Each row was made from one path, in order. Every step used is in the known rows, and no mark comes twice. Write each row's path.
Known rows:
K -> Z -> G -> X: [ -9  -4  -5  -8 -27 -37   7   1  -3   3 -22  -9  18  11  13  -8 -19  18
   9  30  -7  -3  14  11 -17  11  32  10   2  -9  10 -20  20  -7   1]
Z -> K -> U -> C -> E: [ -7  -5  12   2 -38  -2  -6  -3 -13 -22   1   1 -16  19  14   6 -17  -7
  -2  37  -2  12 -30  -4   6 -20   7  -9  -3 -22 -17  -1  12   8 -28]
C -> E -> R -> X -> G: [  0   4  -3  22  -8 -22   0   6  -8   2 -10  11   2  -3   0  35   8  -4
   7   9  -3  -9  28  25  -6 -65  14  20   9   1   8 -33  -9  30  -7]
U -> E -> R: [  7  23 -16  22 -22  -8   4  14 -12   0  36   9 -16   1 -11  23  -6 -27
  10  13   3  -6  -1   5 -11   4   7  17  -5  -2   8   8  -5  23   2]
W -> U -> C -> E -> R -> X: [ -8 -11   9   6 -11   4   8  -8 -14  -8   0  -2 -38  -1   6  22   1 -10
   5  14  16 -18   9   8  29 -52  18  29  24   3  -5 -22 -24  29 -32]
M -> C -> E: [-16  -4  16  22  -3   2  33   4   2   9   7   1  30  11  22   2  -1   1
  -7   8   4   4  -5   5  -2 -68   5 -31   3  -6  -8  -4  -3   6 -40]
K -> U -> W -> M -> C -> E: [-14 -14   4  27 -23 -50  13 -21 -26 -10 -12  21   5   7  28   6 -13  -5
  13   8  -8   3  10  14  12 -45  12  -7  -1 -16 -11 -26   5   2 -25]
R -> X -> G -> Z -> K -> U: [ -6  -4   0   1  -5 -31  13 -16 -17  -6 -11   6   2  14  21  21 -27   2
   9  21  -8   4  42  19   7  27   7   6  -3 -10  -4 -55 -17  10 -15]
K -> Z: [ -4  -3  -3  -2 -23   0  -7  -1   7  -9 -16  -5  13   7   6 -13 -17  19
   6  28   2 -10  11  -4   1   3  -6  -1 -11  -1  12 -30  28 -14  -7]
Z -> K -> U -> W -> M -> C -> E: [-11 -13   9  25 -33 -20   6 -19 -27 -23 -13  10  10  14  28  14 -22   2
  27  37   1  19 -16  12  -2 -22   5 -19   2 -13 -16 -24  15   1 -26]
M -> W -> U: [ -4  -8  17  19   7   7  28 -36  -2  -3  -7  -6 -18  -5  11   9  -7   3
  11   0  -2 -17   8   8  19   2  -4  -1 -14 -26 -10  -4 -33   0 -10]
W -> U -> E -> R -> X -> G: [ -6  13   0  22  -7 -16   6  -5 -23   0  22   5 -29  -4   0  33  -4 -11
  17  20   7 -20  28   9  23   6  16  45  13   3  -1 -16 -32  28  -1]
Q -> Y -> G: [ -2 -12   0 -25  -2 -18  27  23  36   4   2 -10   3 -15   0  19   0 -12
  -4 -10   1  -8  -7  42  -5   0  10  15  10 -11 -22  11 -38  -4   2]
U -> W -> M -> A -> L -> H: [  3 -20  -6   5   7 -53  26 -29 -29   5 -18   8   3  -9   5  -6   0 -48
  46   4  10  12  27  23  -2  16   6  19  10  -9  -4 -42 -12   1  23]
E -> R -> X -> G: [ 10  -6 -28  15   0 -20   0   1 -18   7 -18  19 -19  -7   1  47   9   8
  21  -1   5   0  47  29   0   8  20  20  17   5  12 -30  -7  31  -7]
Z -> K: [  2  -3   4   0 -14  17  -7  -2  -5 -16  -3  -5   1   5   4   9 -11   6
  17  29   7  16 -22   1 -11  21  -3 -10   1   0  -6  -5  11  -2   0]
R -> X -> G -> Z: [ -5  -5  -1  -3  15 -29  19 -13 -10   9  -5   2   8   8  13  18 -16  -8
   9   4  -3   0  56  17  11  17   9   6   5  -2   4 -56 -25   9 -10]
Y -> Q: [ -1  -5   8   3   3   0 -14  17  -1  -5   4  -1  -1 -36  -4  -1  26   0
  -2 -25  -7   3   3  -4   8 -20  11  19   5 -10   5   4  -5  -1  -4]
G -> Z -> K -> U -> C: [ -4  -2  -1  -2 -32  -6  20  -5 -14 -17   6  -3  -3  24  10  -7 -53  -9
   4  43  -1   5 -15  -2  -8  19 -11  -8 -11 -17  -7 -15 -16  -1 -33]
E -> R -> X -> G -> Z -> K: [ 13  -5 -28  14  -9 -15   8   0 -22  -5 -15  14 -10  -2   1  46 -19   7
  30  21   7   2  37  29 -15  23   9  16  13   4  12 -40 -14  28 -14]
K -> Z -> G -> X -> R: [ -8  -1 -10  -8 -16 -42   6   3  -8   9 -22   0  11  11  14  -7 -21  25
  27  29  -8  -7  32  17 -16  10  32   6   0  -8  16 -22  14 -14  -1]
G -> Z: [  0   7  -4   1  -6  -7  25   0   1  -2   9  -5  18   8   0 -13 -41  -9
   0  15  -2  -9   5   2 -14   8 -16   2 -11  -1   6 -18 -26  -6 -11]
U -> K -> Z -> G: [ -3 -23  10  -6 -32 -39 -14   0  -9  33  -6  -7  -8  14  -5   5 -26 -15
  18  41   5   4   7 -13 -18  17 -36  -9  -9 -10  10 -33  29 -17  18]
G -> X -> R: [  0  -5 -17  -8  18   2  20   3  -8   3  -5  12  -9  -2  17   2  -1   6
  17  -9  -6  -6  40  33  -9  -4  46   4   0   6  10  16 -17  -1  -9]
L -> H: [  3  -3 -14  -4  -9 -23   1 -10  -5   4  -5   5   4   2   9  -8   0  -4
   4  -6  -9   8   7   8   3  29   0   8  10  -8   6  -4  -4   7  49]
A -> M -> C -> E -> R: [ -3  -4  -5  24  -9  37  32  12 -22  16 -14  22  12  -2  15  15   7   6
  13  16  -1   4  -9  20 -16 -61  15  -7   7 -42  -7  -5  -5  20 -20]
C -> E -> R -> X -> G -> Z -> K: [  4   5  -3  20 -17 -15  10   4 -12  -7  -8   4  10   4   2  33 -19  -5
  17  32  -1  -5  20  28 -19 -49   3  16   4   0   8 -45 -18  26 -12]
K -> Z -> G: [ -8   3   1  -1 -28 -45  -7   0  -3   7 -19  -8  16  12   2  -6 -19  21
  14  33  -4  -5   7  -3  -9  13   0   4   0 -12  11 -32  25 -13   6]
K -> U -> E -> R -> X -> G: [ -3  18 -13  24 -32 -44   1  -1 -23  -4  14  25 -28  11   8  31 -10 -10
  -3  12 -17 -10  23  14  10  11  20  23 -10 -22  -3 -10  -4  29  -7]
U -> C -> E -> R -> X -> G -> Z: [  3  -8  -3   1  -5 -25  22   6 -17  12   9   1 -14  12   1  20  -8 -36
   8  13   8   0  36  11  17 -56  19   4  16 -10   4 -30 -25  29 -41]
W -> M -> C -> E -> R: [ -5 -14  -4  23  -7 -48  27  -1 -34   0  -1  13  22  -6  17  18   4   9
  27  13  23  15   5  14   6 -56  14 -12  24  -5   4  -2  -1   3 -20]
Y -> G -> Z -> K: [  0  11  -1 -34 -15  -9  17  21  -9  -3   3  -6  20  -2  -1   4 -22  -3
  19  25   6   8 -12   6 -23  13  -8  17   8 -14 -14   1 -24  -8  -2]
C -> E: [ -7   9  19  12  -9  -6   0   5   9  -4   5  -5  17   4   0  -4   0  -9
 -10   9  -7  -7 -10   3  -4 -73  -3   3  -5  -2   0 -10  -3   4  -1]
A -> L: [  9   4   3  -7  -3  -1  10  -3  14  -3  -7  -4   3   1 -12  -7   8 -34
   1   7   8  -6   7  11  -8  -3  -7   7  -4 -18 -11   3  -7   1 -12]
W -> M -> C -> E: [-11 -15  11  14   0 -48  30  -9 -29   0   4   6  32  -3  21   3   3   4
  20  12  20  16   3   5  17 -56  12 -19  22  -8  -1  -6   0  -8 -17]

Write each row's path:
[ -5  21 -16  24 -35 -48  15   1 -22  -4  19  23 -20  15   9  26 -30 -12
  -4  22 -16 -13  25  15   2  15  10  26 -15 -22   1 -19 -16  25 -13]  K -> U -> E -> R -> X -> G -> Z
[ -6 -28  21  15 -11   6  18 -38  -2  10  -8 -10 -25   2  11  11 -21  -7
  17  24   5 -18  14  -1  15  10 -31  -7 -24 -27  -5 -23 -13 -11  -7]  M -> W -> U -> K -> Z
[ -6  -2  -1  -7  -4 -44  18   0 -12  13  -9  -3   6   4  11   5   0  -2
   3   2 -10   6   5  21 -20   8  47  13  15 -10  -6  10 -12   9  11]  Z -> G -> X
[ 12  -8 -29  17 -14   1   0   0 -13  -6 -21  19 -25 -10   1  44   5  12
  15  -2   9  -4  20  30 -17   5  14  19  13   9  16 -33   3  33 -10]  E -> R -> X
[ -5 -11  -4  14 -21 -49  -5 -24 -27 -14 -16  22 -14   1  17   6 -13  -5
  19   3 -10   1  12  11  12   0   8   9  -2 -13  -8 -20   9  -2  -4]  K -> U -> W -> M
[-12 -20  19   1 -26 -25 -11  -9 -12  16  -6 -12 -20   4  -1   5 -25   1
  18  44  10 -16   5 -13   5  11 -29  21   3  -2  -1 -24   1 -12  13]  W -> U -> K -> Z -> G
[ -6 -29   6 -11 -31 -33  -3  -1  -8  28  -7  -9  -7  12   5   4 -23 -18
  13  38   3   3  13  -1 -23  15 -12  -4  -7  -9   6 -24  25 -11  14]  U -> K -> Z -> G -> X
[ -9   6   4   6 -11 -35  16 -13 -17  -4  12   3  -1  19  20  23 -30 -17
   9  28  -8   4  38  15   9  30  11   8  -8 -14  -5 -54 -19  14 -11]  R -> X -> G -> Z -> K -> U -> E
[ -3   2  -7  -6   9 -51  16   4 -19  21  -8   6  -3   4  10   8  -3   6
  26  -2 -13  -1  28  29 -19   8  46   7  13  -8   6   7 -19  -1   8]  Z -> G -> X -> R
[ -4 -27  -4  17   9 -33  22 -23 -31   5  -8  13  12  -4  22   9  -6 -17
  46  -2  15  19  27  13   9 -10  14 -22  18   3  -4 -32   0  -5 -21]  U -> W -> M -> C
[-12 -22  10  -4 -15 -24   0  -8 -18  19 -10  -4 -26   3   7   7 -26   5
  29  38   7 -22  29   5   1   8  -3  22   3   2   6 -16  -9 -13   7]  W -> U -> K -> Z -> G -> X -> R
[  1 -14  14  23  -4   5  31 -27 -11   0  -1  -2 -32  -1   6  22  -3 -15
  14   4   5 -19  10  11  26 -42   7   0  -4 -31  -8  -2 -35  16 -34]  M -> W -> U -> C -> E -> R
[  0  11 -13  20 -44  -8  20  -4 -17 -25  12   7  -5  17  10  19 -55  -7
   8  46  -2  -4  -9  17 -28  30  -7  12 -17  -9   3 -36 -14  17 -19]  G -> Z -> K -> U -> E -> R -> X
[ -2 -16  -9 -30   9 -16  39  25  30   5   0  -3  -2 -16  10  18   1  -7
   7 -14  -4 -11  18  64 -10  -4  39  17   9  -7 -17  21 -49  -5  -4]  Q -> Y -> G -> X -> R
[ -1 -28  -9  30  -2 -33  23 -23 -34  -1 -17  19   8  -7  23  34   0 -16
  46   2  15  12  34  33  -2 -42  19  -9  23   8   6 -59   0  15 -28]  U -> W -> M -> C -> E -> R -> X
[ -8 -14   3  14 -25 -27   3 -20 -31 -24 -18  11 -12   6  16  10 -24  -2
  30  36   1  18 -17  10  -8  22   5   5  -6 -12 -16 -27  11   1  -4]  Z -> K -> U -> W -> M -> A
[ -3 -21  -1  11  13 -40  20 -20 -32   4 -13   7  -2  -9   6   2  -6 -27
  44   4  12  11  19  12   2   1  10  10   6   4  -3 -41  -6  -2   4]  U -> W -> M -> A
[  6  19 -13  21 -21 -17  16   6 -22  -2  31   4  -9  11  -1  39 -24 -30
  24  34   5   2  23  17 -13  26  10  16  -3  -4   8 -33 -18  28  -6]  U -> E -> R -> X -> G -> Z -> K
[ -5   0   8   0   7  -7  38   1   5   7  -9  -3  -4  -1 -10 -14   3 -33
  -1  14   8  -6  -4  10 -17   5  -4  17 -16 -17 -15  -9 -17   7  -9]  M -> A -> L
[  3  20  -7  17 -18 -42  15   6 -24   3  18   6   6  18  -1  14 -44 -13
  20  43 -10   0  28   7   1  24   0  11  -9 -18  -5  -5 -29   8 -10]  X -> G -> Z -> K -> U -> E -> R
[-11 -14  -1  18 -14 -53  10 -24 -29  -7 -19  21 -16   2  16   0 -15  -7
  19   8  -7   0   8  13   7   2  11  16  -7 -14 -10 -26   1   2  -4]  K -> U -> W -> M -> A
[ -1  -4  -3   9 -27 -29  16 -18 -24 -24  -6   3  11  13  14  -2 -57  -7
  29  42   0   7  -2   9 -14  23 -13   1 -10 -10  -2 -35 -13 -10 -13]  G -> Z -> K -> U -> W -> M
[  8  -3 -28  18 -21 -25   6  -4 -25  -8 -20  21 -17   3   7  45 -22  15
  21  24   0  -2  33  31 -13  23  10  20   6  -5   7 -38 -13  30 -18]  E -> R -> X -> G -> Z -> K -> U
[-10 -11  -5  32 -12   2  33   5  -6   3  -5  16  13   4  22  31   2  10
   2   6   9   2   7  24 -12 -64  13 -20  11  -1   1 -25  -3  26 -45]  M -> C -> E -> R -> X
[ -9 -28  21  11 -14 -16  29 -36 -11  16 -13 -12 -22   3  18  13 -21  -8
  19  25  -1 -13  19  12   3  13  -1  -1 -17 -33  -6 -14 -20  -7  -2]  M -> W -> U -> K -> Z -> G -> X
[ -7  -6  -3  17 -23 -18  -8 -17  -8 -10 -17  19 -16   9  16   3 -16  -5
   2   0 -21  -7   8  11   2  -1   3   4 -13 -12 -11 -19   6   6 -14]  K -> U -> W
[-11 -23  17   0 -23   3 -11 -11  -6   7  -4 -10 -23   2   0   2 -24   2
  11  41  14 -18   7 -13  11   5 -34  19  -3   5  -1 -22   4 -11   3]  W -> U -> K -> Z
[  6  -8   3   9   6  38  26 -19 -17  15 -18   9  -9  -6  11   8   6  -7
  18   4 -10   2   0  15  -2  -2   5  -8 -18 -63  -9  -7 -13   2   8]  A -> M -> W
[ -4  -7  -1  14 -32   3 -14 -16 -11 -24 -16   8 -11  11  16  11 -23   0
  18  29  -9  10 -15   9 -10  20  -2  -5  -9  -8 -15 -20  16   4 -12]  Z -> K -> U -> W
[ -3   5   3   8  -1 -36  12 -10 -18   4  -3   1  15  18   8   2 -43 -13
  26  32 -14   5  38   7   5  21  -3  -1  -8 -13 -10 -26 -27  -4 -15]  X -> G -> Z -> K -> U -> W
[ -6 -22   5  20   4 -36  21 -20 -26   5  -6   8  23  -2  23   7  -4 -22
  40   3  13  14  21  16   7 -47  10 -18  15   2  -3 -38  -1  -3 -21]  U -> W -> M -> C -> E
[ -2 -28   6  -7 -29  -4 -14  -1   0  21  -3  -7 -11  10  -1  -1 -21 -16
  10  35  10   0  10 -15 -10   9 -42 -11 -17  -2  11 -29  32 -16   6]  U -> K -> Z
